Each row comes from the steps of one walk. Every step used is in the known rows, and no mark comes twice. Write the walk behind each row, first mark first.
In the rows, zero is written as 128.
Known rows:
vame > lini > revi > basoz > biba: [105 103 144 102 127  73 129 131 144 128  67  98  34 119 154 160 111 150
 131  73  89 104  91 118 173  68 161  95 127]
revi > basoz > biba > sadag: [123  95 146 101 106  57 153 106 135 149 145 146  87  89 162 126 129 132
 154  88 112 143 149 180 140 125  95 111  93]
lini > paba > guvob: [120 161  96 113 137 205 139 123 102 137 135 182 146 154 105 115 127 129
  70  97 157 137 119 157 143 144 155 134 108]
biba > sadag > paba > guvob > revi > lini: [169 104  95 102  99 200 160 177 155 127 163 152 140 149 140 128 145 164
 135  80 135 140 152 124  44 104  62 160 137]
guvob > revi > lini > paba > sadag > biba: [134 165  88 164 119 144 141 156 110 122 172 152 143 137 119 145 175 102
 152 108 165 135 173 115  66 204 123 120 160]
vame > lini > paba > sadag: [131 161 120 164 133 142 186  78  99 137  81 165  94 162  70 143 134 118
 100  99 128 145 171 101 152 127 149 122 132]
lini > revi: [ 97 124 148 116 138  98 118 132 130 149 103 104 110 110 122 131 106 134
 122 157 100 116  97 144 183 104 133 138 121]
biba > basoz > revi > lini > paba: [120 175 162 125 130 165  98 139 149 155 124  68 185  84 150 128 146 134
 123 162 146  74  82 110 137  90 144 128 171]
sadag > paba > guvob > revi > basoz > biba: [153  57  98  83 141 178  90 159 137 110 165 188  68 134 213  96 120 180
 115  10 153 123 114 148  60 101 110  87  80]
lini > paba > sadag > biba: [123 159 117 186 142 103 133 113  93 134 119 171 131 131  87 119 143  82
 124 143 156 161 156 128 134 197 141 132 119]
basoz > revi > lini: [114 152 154 113 109 114 134 154 141 140 118  54 147 101 161 140 131 133
 149 163 122 102 115 123 157  91 120 160 203]
biba > basoz > revi: [120 122 189 111 155 104  91 139 138 152 135  73 158  82 162 103 130 132
 132 169 116 103  87 110 178  87 125 107 125]
lini > paba: [112 153 119 132 128 145 131  87 105 162 140 176 132 113 114 115 131 139
  88 134 138 112 136 166 159 142 154 118 128]
sadag > biba: [106 126 140 146 128  68 103 148 116 139 151 141 123 111 142 121 142 116
 139 161 126 124 129 135 149 177 144 102 148]
paba > guvob > revi > basoz: [152 100  93  73 127 169  94 166 125  92 204 152 131 157 175 126 125 146
 138  57 144 137 114 137  86 145 133  54 100]
lini > paba > sadag > biba > basoz: [120 154 150 179 160 115  92 125 116 137 133 160 157 113 106 108 151  87
 134 149 163 135 120 100 114 182 137  92  87]
guvob > paba > lini > revi > basoz: [127 106 105 101 117 119 113  71 154  81  79  69 100 116 136 157  57 156
 156 106 114  96  97 163 127  96 181 121 127]
guvob > paba > sadag > biba: [132 127  97 173 117  55 138 108  91  98 140 144  83 123 103 141 115  95
 158 139 128 162 161 147 132 191 122 135 137]
sadag > paba > guvob > revi: [155  82  98 100 143 204 111 160 125 124 167 185 113 151 159  95 128 174
  96  71 145 129 129 130  82 111 106 115 103]
sadag > biba > basoz > revi > guvob > paba: [144 131 134 145 122  82  79 141 133 104 154  70 178 118 126 145 138 100
 140 222 106 115  98 109 140 145 149 124 164]
basoz > biba > sadag > paba > guvob: [137  86 127 111 128 148 179 131 132 156 101 189  82 127 136  95 123 149
  92  64 126 163 145 162 120  91  74 190  79]
paba > guvob > revi: [132 110  96  77 138 184 138 165 105 119 195 165 129 156 149 117 142 145
 103  71 137 142 139 147 117 148 118 100 104]
revi > lini > paba > sadag: [112 179 121 152 110 160 154 104 127 139 110 140 133 131 109 138 135 120
 138 122 160 126 154 131 105 143 118 149 151]
sadag > paba: [127  95 149 137 131 123  98 106 138 155 118 165  97 104 154  91 109 174
 114 142 128 102 125 137 123  93 114 124 132]
biba > sadag: [127 119 144 120 107  82 172 105 123 163 147 144 134 109 108 123 137 125
 133 150 101 149 165 160 161 135  91 142 117]

Which walk is each row?
[175  71  95  94 134 190  65 161 142  94 172 171 112 151 186 106 111 174
 132  57 153 126 105 123  49 107 119  69  96] -> sadag > paba > guvob > revi > basoz
[105 120 172 140 145  81  63 158 138 143 168 125 147  92 160 107 152 122
 150 167 135 101  91 106 132 164 143  63 119] -> sadag > biba > basoz
[128 134  94 128  95 108 159 100 132 104  86  94  92 169  66 192 105 142
 107 166  61 112 125 117 166  91 165 149 175] -> vame > lini > revi > guvob > paba
[141 130 118 108 113 146 168  66 137  97  93  63 168 151 115 144  98 139
 115 168 107 113 160 145 146 100 165 185 174] -> basoz > revi > guvob > paba > lini
[114 131 141 171 138  63 125 139 108 124 126 143 114 131 118 119 136  88
 163 151 137 164 152 115 134 185 115 123 123] -> paba > sadag > biba
[111 185  93 112 107 225 141 149 130 129 130 147 158 154 123 143 135 138
  99  97 166 112 112 143 106 137 150 146 158] -> revi > lini > paba > guvob
[153 146  66 103 135 224 178 138  92 124 155 183 115 189  97 145 157 148
  58  40 133 134 152 115 126 132 169  94 132] -> vame > lini > paba > guvob > revi
[155  76 124 105 119 139 131 134 150 125 109 175  83 126 163 106 108 149
 127  53 134 157 119 154  88  87  85 143  71] -> revi > basoz > biba > sadag > paba > guvob
[ 94 118 154 104 149 133 145 103 153 136  59  81 131 122 125 126  93 150
 124 131 116 101 115 136 161  91 164 155 116] -> paba > lini > revi
[148 126 142 169 144  59 104 131 107 100 129  74 128  96 120 130 121  78
 165 166 124 152 113 106 148 146 118 134 128] -> guvob > paba > sadag > biba > basoz > revi
[142  98 152 132 123 152 164  90 191 133  31  99 175 155  78 125  99 151
 125 182  93 128 148 112 100  63 116 215 110] -> biba > sadag > paba > lini > revi > guvob
[127 137  95 174 116  68 129 125 118  80 100 101 121 162  60 170 107  77
 155 197  97 166 134 122 130 169 129 178 135] -> lini > revi > guvob > paba > sadag > biba
[125 135  93  75 110 201 142 190 133 115 193 128 139 158 169 143 152 155
 130  71 149 117 132 131  80 137 114 113 155] -> paba > guvob > revi > lini
[123 125 182 141 157  70  71 172 130 141 140  70 168  83 158 109 148 100
 147 188 123 115  80  93 166 134 142 103 140] -> sadag > biba > basoz > revi
[106 104 148 107 114  70 197 105 115 179 138 161  86  88 136 114 144 132
 115 102 105 148 176 187 171 128  83 158  97] -> basoz > biba > sadag
[134 130 128 170 121  84  95 120 134  91 157 126 150 144 105 142 134  93
 165 188 125 141 134 102  89 183 122 103 117] -> revi > guvob > paba > sadag > biba > basoz
[149 132 146 139 131 110 121  99 130  98 127  72 163 137 106 135 111 101
 147 190 110 144 128 104 134 106 101 150 120] -> biba > basoz > revi > guvob > paba > sadag
[112 177 148 176 130 136  93 152 144 131 133 120 167 112 124 132 162  97
 165 148 172 111 110  85  78 173 135 104 138] -> revi > lini > paba > sadag > biba > basoz
[125 130 188 112 143 122  89 140 156 139 138  70 203 124 144 115 140 124
 127 213 108 105  97  92 154  93 127 115 132] -> biba > basoz > revi > guvob
[129 184 132 155 123 149 161 116 119 136  88  84 153 124 107 138 130  98
 135 144 147 141 143 118 139 112 118 188 173] -> basoz > revi > lini > paba > sadag
[108 129 142 124 132  98 149 130 130 140  68  96  79 139  99 159 118 142
 112 135  79 111 106 101 192  77 158 124 149] -> vame > lini > revi
[119 155 125 157 139 138 152  81  99 146 114 175 122 132  91 114 125 110
 110 123 148 151 162 147 142 152 124 138 101] -> lini > paba > sadag
